Each row comes from the steps of one path. Every step used is in the known rows, and no mark comes twice. Write the path behind each row, first mark first.
In the rows, 128 means zero.
Known rows
detil/tukota/nutag/munibe/tize: [126 151 133  89 114 119 129 177 131 138 120 120 119 148 138 159 188 152
 123 135 134 130 127 171 154 122 139 112 128  99 178 210 102 119 115 132
  94 101 150 106 147 137 124 136 141  97]
ziro/nutag/miro/tize/tukota: [124 105 137 135 146 118 130 100 125 123 135  84 126 125 140 212 115 123
 196  99  80 133 140 141 129 109  92 157 124 165 120 177 110 117 143 126
 173 123 133 161 150 124 122 157  76 129]
nutag/marefi/tize/miro/gido: [120 116 102 147 201 159 157 123 136 112 131 117 123 104  98 132 105 113
 110 121 107 102 148 138 107 151 110 139 116 140 155 113  82 104 135 136
 125 174 124 152 141 110 159 104  74 150]
tize/miro/gido: [127 111 124 161 125 134 154 132 155 141 142 164 121 120 174  94 145 139
 108 144 144 125 114 131 112  82 135 132 114 123  98 113 169 106 107 123
 122 178 134 150 107 125 154 154 102 149]
tize/miro: [129 117 140 153 132 127 143 106 123 148 137 156 122 113 140 114 144 127
 130 120 147 121 121  92 137 102 132 148 103 124 109 126 171 126 113 135
 127 181 132 174 128 120 152 137  94 139]
gido/tukota/detil: [123 141 144 133 110 132 126 144 124 136 114 131 157 136 118 119 103 133
  34 138 131 104 110 156 166  86 148 122 145 125 127  52 140 175 122 116
 119 123 107  92 113 135  96 167 211  98]
tukota/gido/miro: [139 116 140 164 114 104  98  95  96 127 129 164 136 142  98 111 131 111
  89 177 152 129 126  42 136 136 143 137 112 132  56 144 154 141 140 136
 153  84 114 112  96 129 120  86 180 137]
marefi/tize/miro/gido/tukota: [116 117 116 102 117 150 127 159 141 131 135 111 136 113 124  98  67  98
 124 105 133 149 121  89 122  93 100 119 152 150 133  72 151 100 110 131
  98 190 104 145 133 124 121 110 105 131]
tize/tukota/detil: [123 149 126  92 120 135 131  70 141 113 129 140 177 130 123 100 128 141
  99 136 138 111 110 148 109 150 147 122 130 124 122  78 153 153 162 125
 146  95 130 185  88 116 144 137 127 147]
ziro/tize/tukota: [117 164 108 105 150 116 115  99 162 109 118 174 157 121 106  50 122  81
 152 144 134 122 131 206 117 151 136 130 140 160 127 139 116 127 162 129
 178 124 132 182 129 113 123 131  35 125]
tize/munibe: [143 139 123 185 121  96 158 120 141 124 115 184 108 121 104 216 131 106
 159 169 128 148 112 107 100 188 129 148  98 116 127 149  89 120 143 137
 117 160 125 111 141 140 144 110 100 125]
ziro/nutag/miro/detil: [133  95 135 154 128 120 133 101 120 134 135  90 107 120 155 224 141 105
 196  84  88 125 140 167 137  89 132 143 125 156 146 150 115 133 129 125
 178 127 135 120 149 131 128 168  91 126]
ziro/tize/munibe: [125 152 105 172 138  93 136 116 154 117 106 206 111 117  89 142 133  59
 182 150 129 143 122 205 111 157 134 146 113 157 138 146  82 108 149 137
 158 165 119 118 155 130 124 116  43 112]
gido/tukota/nutag/marefi/tize/miro: [122 157 128  99 157 149 124 132 120 131 136 110 140 129 110 112  84 125
  32  90 125 110 146 137 162  99 119 128 154 122 131 185 105 145 118 126
  71 151 103 122 145 121  96 141 175  78]
detil/tukota/nutag/munibe: [125 139 133  74 110 119 135 176 120 133 122 131  95 151 137 152 182 140
 126 134 135 131 125 176 147 141 124 118 115  92 165 210 111 113 116 127
  89 102 142  95 150 130 124 131 167 100]
marefi/tize/miro/gido: [120 117 115 117 117 147 134 141 142 133 131 117 126 113 124 113  82  93
 147 104 132 153 123  87 115 107 101 126 138 149 135  78 148  92 112 135
 104 183 111 157 138 124 130  95  85 144]
marefi/nutag/tukota: [148 140 132 140 131 144 127 122 138 123 115 104 117 127  99 137  89 134
 202  84 135 163 137 110 103 231 114 133 114 120 112  79 114 132 121 132
 120 113 126 143 141 122 140  97 115 108]
tize/miro/gido/tukota/nutag/munibe: [122 119 115 128 121 137 147 145 158 149 148 154 112 127 163  96 126 143
  71 126 150 131 117 148 114  79 122 112 130 115 102 156 155 108 105 119
  89 182 119 129 110 120 136 166 139 122]
ziro/nutag/tukota: [130 103 128 152 140 114 128 108 151 141 127  86 131 119 131 206 160 104
 208 117 142 134 144 174 112 206 121 139 116 155  97 201 107 123 139 126
 189 115 135 126 142 137 138 152  91 103]
detil/tukota/gido/miro/tize/munibe: [126 106 137 111 113  92 103 183  78 106 129 150 115 145 119 145 159 146
 123 175 136 120 115  85 142 128 110 122 121 119 127 130 145 123 126 128
 141 112 128  68 106 139 117 122 190 128]
munibe/dalogib: [145 155 157 128 140 113 145 124 146 151 100 157  95 124 126 151 140 138
 158 186 111 167 125 104 153 143 143 159 106  86 107 148 170 148 139 127
 128 103 152 108 147 149 140  57 206 135]
miro/tize/tukota: [124 174 135 118 121 132 122 119 118 124 122 111 150 143  94 119  75 168
 141 135 118 129 126  76 117 161  73 137 141 149 128 119 129 121 143 118
 121 109 132 178 133 120  96 135 108 157]
munibe/tize/miro/detil/tukota: [126 149 141 169 117 127 120 141 130 148 129 112 177 112 148 133 163 174
 127 111 143 112 130 102 160  41 185 105 158 144 191  89 138 150 102 139
 147 168 159 158 124 151 134 169  55 128]
tize/miro/gido/tukota/detil: [119 109 124 147 120 137 145 142 148 142 142 157 132 121 172  88 130 146
  64 135 146 115 107 152 125  50 138 120 134 125  98  77 179 126 104 116
 116 185 118 124  92 126 140 178 148 133]
tukota/gido/miro/detil: [141 115 133 160  94 109  94  98  80 131 134 153 129 142 100 113 127 120
  92 146 157 121 124  51 129 121 150 120 127 136  91 111 162 148 131 131
 153  91 112  90  95 130 108 100 193 149]
gido/miro: [151 116 138 170  85 136 142  97 120 146 120 147 137 139  90 116 125 104
 100 147 157 119 120  91 136 177 132 140 113 124  91 131 141 144 119 129
 157  95 118 136 145 125 111  76 126 153]
detil/tukota/nutag/marefi/tize/munibe: [123 129 123  84 152 123 137 162 107 105 128 124 102 137 128 167 169 128
 121 118 114 119 138 177 144 139 118 129 123 106 180 195  83 112 123 132
  90 130 133  89 151 131 131 119 145  98]
detil/tukota/nutag/munibe/dalogib: [129 142 136  62 116 114 134 172 122 138 118 136  87 147 139 158 186 149
 135 141 128 141 125 172 149 137 125 120 114  79 158 218 128 117 121 127
  88  99 148  85 150 136 127 110 195 103]
nutag/tukota/gido: [117 100 126 160 162 112 107 119 127 131 131 125 132 120 145  79 159 142
 145 182 153 126 138  90 102 216 127 136 103 121  48 151 119 128 149 130
 151  99 130 103  96 137 147 126 169 128]
nutag/munibe/dalogib: [140 151 126 115 129 117 156 142 160 166  98 158  71 126  85 184 138 133
 170 184 127 164 118 115 103 205 115 133  86  81 142 180 124 115 152 132
 117 108 147 115 158 128 152  63 173 145]
tukota/detil: [128 131 142 171  96 126 145  83 122 141 106 144 135 134 118 156 150 126
  98 128 128 110 106 166 141 121 157 145 107 127 131  42 145 151 128 125
 141 105 120 119 117 132 129 129 166 138]
ziro/tize/tukota/nutag/munibe: [116 181  97  87 139 118 117  87 163 120 120 169 141 130  98  67 128  84
 148 117 144 136 135 225 105 162 128 123 139 149 131 206 102 111 161 132
 143 115 126 181 142 107 120 117  46 112]
miro/detil/tukota/nutag/marefi/tize: [129 144 122  88 100 142 120 154  84 124 134  94 103 137 134 139 139 140
 133  67 127 102 137 175 141 104 140  97 155 118 220 104 119 135 102 118
 102 123 130  72 144 132 104 147 161 131]
marefi/tize: [129 140 130 119 114 141 126 131 133 130 111 106 134 121  87 139  75  77
 163 114 120 157 130  79 136 152 105 137 136 148 151  87 116 114 126 137
 115 136 114 152 163 128 111  74  98 133]
gido/tukota: [131 151 147 129 129 132 126 166 141 135 119 131 153 133 119 108  95 123
  57 165 127 119 125 115 168 109 134 127 146 122 117 109 122 167 122 115
 117 125 120 106 130 134  95 163 181  95]

Which path is each row?
[149 109 132 133  61 137 128 137  86 141 132 123 123 141 112 111 141 124
 111 112 164  99 116 120 135 140 142 104 137 118 153  81 161 152 101 116
 157 100 122  87 135 130  99 109 160 164]
gido/miro/detil/tukota
[120  82 130 160 162 142 149 163 159 118 135 133 113 124 207  78 115 139
  79 182  63 122 122 149 136  44 127 145 128 115  90  93 107 126 126 112
 119 130 128 105 119 129 142 168 151 143]
nutag/miro/gido/tukota
[120 133 106 110 212 148 129 102 126  89 132 110 152 109  73 129  92 112
 104 138 105 104 155 107 107 186 111 135 124 143 151 129  73 122 168 142
 134 130 125 166 124 106 153  94  89 142]
nutag/marefi/tize/tukota/gido
[120 126 120  77  95 146 116 139  92 136 139  94 117 117 119 120  93 106
 161  41 143 142 131  93 133  89 105 114 154 139 183  88 161 106  99 136
  87 183 107 137 151 124 109 101 110 133]
marefi/tize/miro/detil/tukota/nutag
[119 149 135 186 126 132 130 133 171 148 126 124 193 116 154 113 145 175
  69 147 138 117 121 128 154  24 183 108 158 150 139  82 132 145 109 134
 139 164 145 155 104 152 135 174  77 117]
munibe/tize/miro/gido/tukota/detil
[128 124 131 147 131 138 149  92 145 133 136 131 100 146 193 113 139 134
  91 114  89 142 138 172 140  77 137 156 119 110  85 222  99 112 117 123
  68 100 124 122 143 127 126 125 145 118]
tukota/nutag/miro/gido
[144 129 131 136 140 130 107 123 123 115 121 115 114 128  97 130  91 135
 189  94 136 167 140  86 101 217 121 132 115 124  95  87 122 131 131 138
 123 106 122 128 119 123 138  95 147 105]
marefi/nutag/tukota/gido
[122  95 126 164 140 117 101 112 106 138 135 114 133 129 121  73 138 151
 135 163 164 121 136  62  94 227 100 132 114 128  39 150 131 126 143 128
 157  94 118 102 101 134 125 107 174 146]
nutag/tukota/gido/miro/tize
[132 174 126  68 125 136 125  67 148 118 141 135 164 141 132  94 124 137
 103 119 139 131 135 133 115 161 137 128 141 115 104 217 133 136 153 131
  99  87 133 197 116 114 127 121 110 122]
tize/tukota/nutag
[121  84 137 131 141 126 123 151  83 113 140 116  93 119 196 106 152 147
 143 125  72 105 128 116 143  41 137 135 123 113 149  65 132 139 124 122
 137 123 137  87 119 130 136 164 161 161]
nutag/miro/detil/tukota/gido
[134 139 134 110  85 130 122 176  91 130 129 114 108 136 150 135 156 144
 151 114 133 103 121 156 144  99 153  96 144 114 207  55 143 149 102 111
 133 118 143  68 133 140 111 172 162 145]
miro/detil/tukota
[122 117 147 102 139  97 103 190  99 106 127 150 124 139 149 124 182 139
 121 193 127 121 120 111 162 103 140 124 119 109 131 126 145 135 130 128
 138 101 145  80  99 139 132 148 191 114]
detil/tukota/gido
[121 112 146  88 135 123 133 164 105 117 133 121 101 143 183 124 184 146
 120 128  98 121 131 168 169  81 129 141 121  94 139 186 120 125 111 124
  95 105 143  99 142 132 128 143 165 106]
detil/tukota/nutag/miro
[127 102 143 103 119 103 102 177  88 110 129 149 125 142 133 113 178 134
 104 186 143 113 119 101 159 111 137 120 122 112 115 127 158 138 126 129
 151  90 136  77 101 137 127 125 195 123]
detil/tukota/gido/miro
[112 161 107 107 161 104  94  98 148 100 122 180 159 123 104  45 122  81
 145 157 136 127 132 180 115 138 139 126 141 163 103 146 127 126 169 133
 178 115 127 169 107 114 123 130  63 118]
ziro/tize/tukota/gido
[121 111 137  92 133 127 137 175 121 114 132 127 101 146 200 112 184 150
 111 139  98 121 128 188 160  70 130 132 125  93 134 181 119 115 108 119
  92 105 142  88 134 134 130 152 169 112]
detil/tukota/nutag/miro/gido
[146 117 133 138 138 152 139 154 145 106 123 116 103 131 141 133  58 135
 146  96  74 162 129 127 124  98 120 137 132 120 119  48 113 132 114 124
 100 125 122 127 134 118 133 123 134 117]
marefi/nutag/miro/gido/tukota
[144 131 129 143 117 144 130 105 127 124 111 105 117 127  97 146  97 139
 184  67 137 155 128 139 100 219 123 132 114 121 117  37 126 141 124 132
 123 112 118 131 129 123 138 100 139 115]
marefi/nutag/tukota/detil
[122 132 121 154 109 141 143 171 178 128 124 149 144 144 165  98 114 141
  31 183 127 119 105 195 127  81 147 108 149 125 108  61 130 137 116 101
 116 118 117  68  93 139 115 180 194 119]
miro/gido/tukota/detil
[120 119 122  83 101 144 118 153  96 133 136  95 122 109 116 118  92 103
 170  60 141 139 125  83 131  94 108 111 150 145 187  49 164 112 104 134
 113 188 112 140 147 125 120 108 101 144]
marefi/tize/miro/detil/tukota
[130 182 139 148 144 129 118 103 178 127 120 112 224 122 122 114 137 163
 112 167 132 125 136  93 142 114 181 114 160 148 149 133 104 157 150 142
 154 104 163 211 114 143 138 141  32 127]
munibe/tize/tukota
[125 122 122  99  94 130 133 136  91 152 148 133  93 123 152 126 160 151
 139  66 157 112 120 135 125  76 133 104 127 108 178 124 174 122  96 126
 104 181 131 124 129 119 134 162 129 142]
tize/miro/detil/tukota/nutag/munibe
[123  82 137 133 136 136 137 156  92 120 137 110  94 119 196 110 150 146
 151 118  71 101 126 138 144  52 132 135 125 111 161  64 126 140 118 118
 136 129 141  95 134 130 137 167 143 163]
nutag/miro/detil/tukota
[123 138 106 110 208 157 144 103 136  95 129 108 151 108  74 128  91 110
 119 130 103 100 153 128 104 193 111 134 124 141 166 127  67 122 164 139
 136 133 128 177 140 106 151  94  73 148]
nutag/marefi/tize/tukota
[131 130 115 155 118 113 139 128 181 155 123 107 131 124 107 252 157 116
 181 122 140 147 131 173 107 135 137 112 125 159 159 212  96 103 135 137
 171 144 145 151 147 134 145 156  41 109]
ziro/nutag/munibe/tize/miro/gido
[125  95 128 150 147  99 106 103 137 133 133  95 133 122 128 199 165 106
 196 132 143 136 145 148 113 194 124 134 116 156  75 207 113 124 147 129
 190 107 131 112 119 140 137 150 119  98]
ziro/nutag/tukota/gido
[127 105 109 141 174 134 142 108 148 118 135  92 125 112 103 233 124  89
 167  95 111 120 152 186 115 147 110 135 123 173 152 180  88 102 137 132
 170 159 128 142 148 121 146 137  53 114]
ziro/nutag/marefi/tize/miro/gido
[124 158 135 178 128 133 127 131 174 150 133 120 187 125 159 110 142 171
  66 137 141 131 133 119 156  30 177 113 161 145 133 149 120 139 106 136
 113 158 146 164 116 149 126 165  69 106]
munibe/tize/miro/gido/tukota/nutag
[130 133 125  88 132 118  98  84 125 103 146 151 178 132 109  68 116 131
  92 171 154 123 125  59 104 163 137 118 134 129  73 152 162 147 170 135
 155  80 128 179  75 114 135 107 135 148]
tize/tukota/gido/miro
[115 103 125 167 133 131 135  97 135 143 121 111 137 119 145  98 167 146
 138 139 152 107 120 164 101 215 133 135 104 117  88  84 124 137 139 122
 153 109 124 107 111 136 148 137 161 141]
nutag/tukota/detil
[123 135 115  63 120 135  96 109 121 107 135 107 170 124  79  91  64  91
 134 121 139 152 130  39 109 163 104 117 153 153 117 102 144 119 156 142
 128 112 106 180 115 116 119  62 111 146]
marefi/tize/tukota/gido/miro
[126 131 112 149 197 154 151 115 129 108 118 109 129 110  72 156  98 101
 118 130  98 105 154 130 122 186 112 147 111 139 162 121  58 115 148 137
 130 140 125 145 158 113 147  91  85 140]
nutag/marefi/tize
[130  89 123 151 119 105 102  98 119 139 140  86 131 126 122 190 158 110
 190 104 160 128 145 145 103 192 126 122 127 159  91 189 129 132 140 126
 197 102 123  96 118 138 125 146 129 114]
ziro/nutag/tukota/gido/miro/detil
[133 133 137 140 115 139 137  79 105 142 138 115  95 142 174 126 136 134
 114  67  95 128 143 151 147  74 139 151 125 111 123 198 109 132 112 126
  74 104 122 121 154 124 114 128 150 125]
tukota/nutag/miro/detil
[122 120 126 110 118 144 129 125 119 135 130 111 129 108 101 120  80  85
 162  83 134 152 126  62 130 119  98 138 131 150 145  85 153 106 117 142
 110 183 110 175 152 120 127  82  81 138]
marefi/tize/miro
[122 190 126  97 108 134 124 104 121 137 127 107 132 154  86 133  77 173
 134 105 125 137 131  93 107 177  63 131 136 140 138 186 117 104 140 121
  86 102 125 177 145 114  89 120 117 144]
miro/tize/tukota/nutag/munibe
[141 135 132 138  84 140 128  95 105 135 127 123 151 147  72 103  82 140
 105 125 152 118 120  62 115 186  83 131 137 142 100 121 149 132 132 121
 147  93 115 165 138 117  91  84 119 171]
gido/miro/tize/tukota
[146 116 139 118 124 137 115 143  90 101 128 110  89 129 131 147  87 140
 186  60  82 153 133 101 134  90 128 130 128 119 158  30 136 139 112 130
 112 120 126 113 131 120 131 120 144 126]
marefi/nutag/miro/detil/tukota/gido
[123 118 122 133 121 139 143 140 151 142 147 154 125 128 176  81 128 142
  62 128 147 124 119 145 126  57 132 122 136 120  94 145 168 121 101 119
  93 181 120 132 105 124 133 167 139 117]
tize/miro/gido/tukota/nutag
[130 138 124 151 121 141 142 190 187 127 125 146 140 144 167  94 108 135
  47 202 123 128 114 171 126  92 140 109 148 125  94 102 118 130 116 103
 111 118 126  81 108 139 112 178 172 116]
miro/gido/tukota
[146 143 132 162 134  87 159 126 144 133 107 190  83 117 107 220 136 124
 180 187 116 178 113 100 106 179 132 155  93  90 121 162 121 128 150 135
 113 152 135  89 144 152 152  66 160 128]
tize/munibe/dalogib
[123 109 132 117 111 121 116 143  77 136 152 140 109 117 161 106 158 150
 135  94 150 103 118 102 137  60 143 109 130 122 154  81 195 136  99 126
 130 182 132 117 103 127 137 171 144 146]
tize/miro/detil/tukota/gido
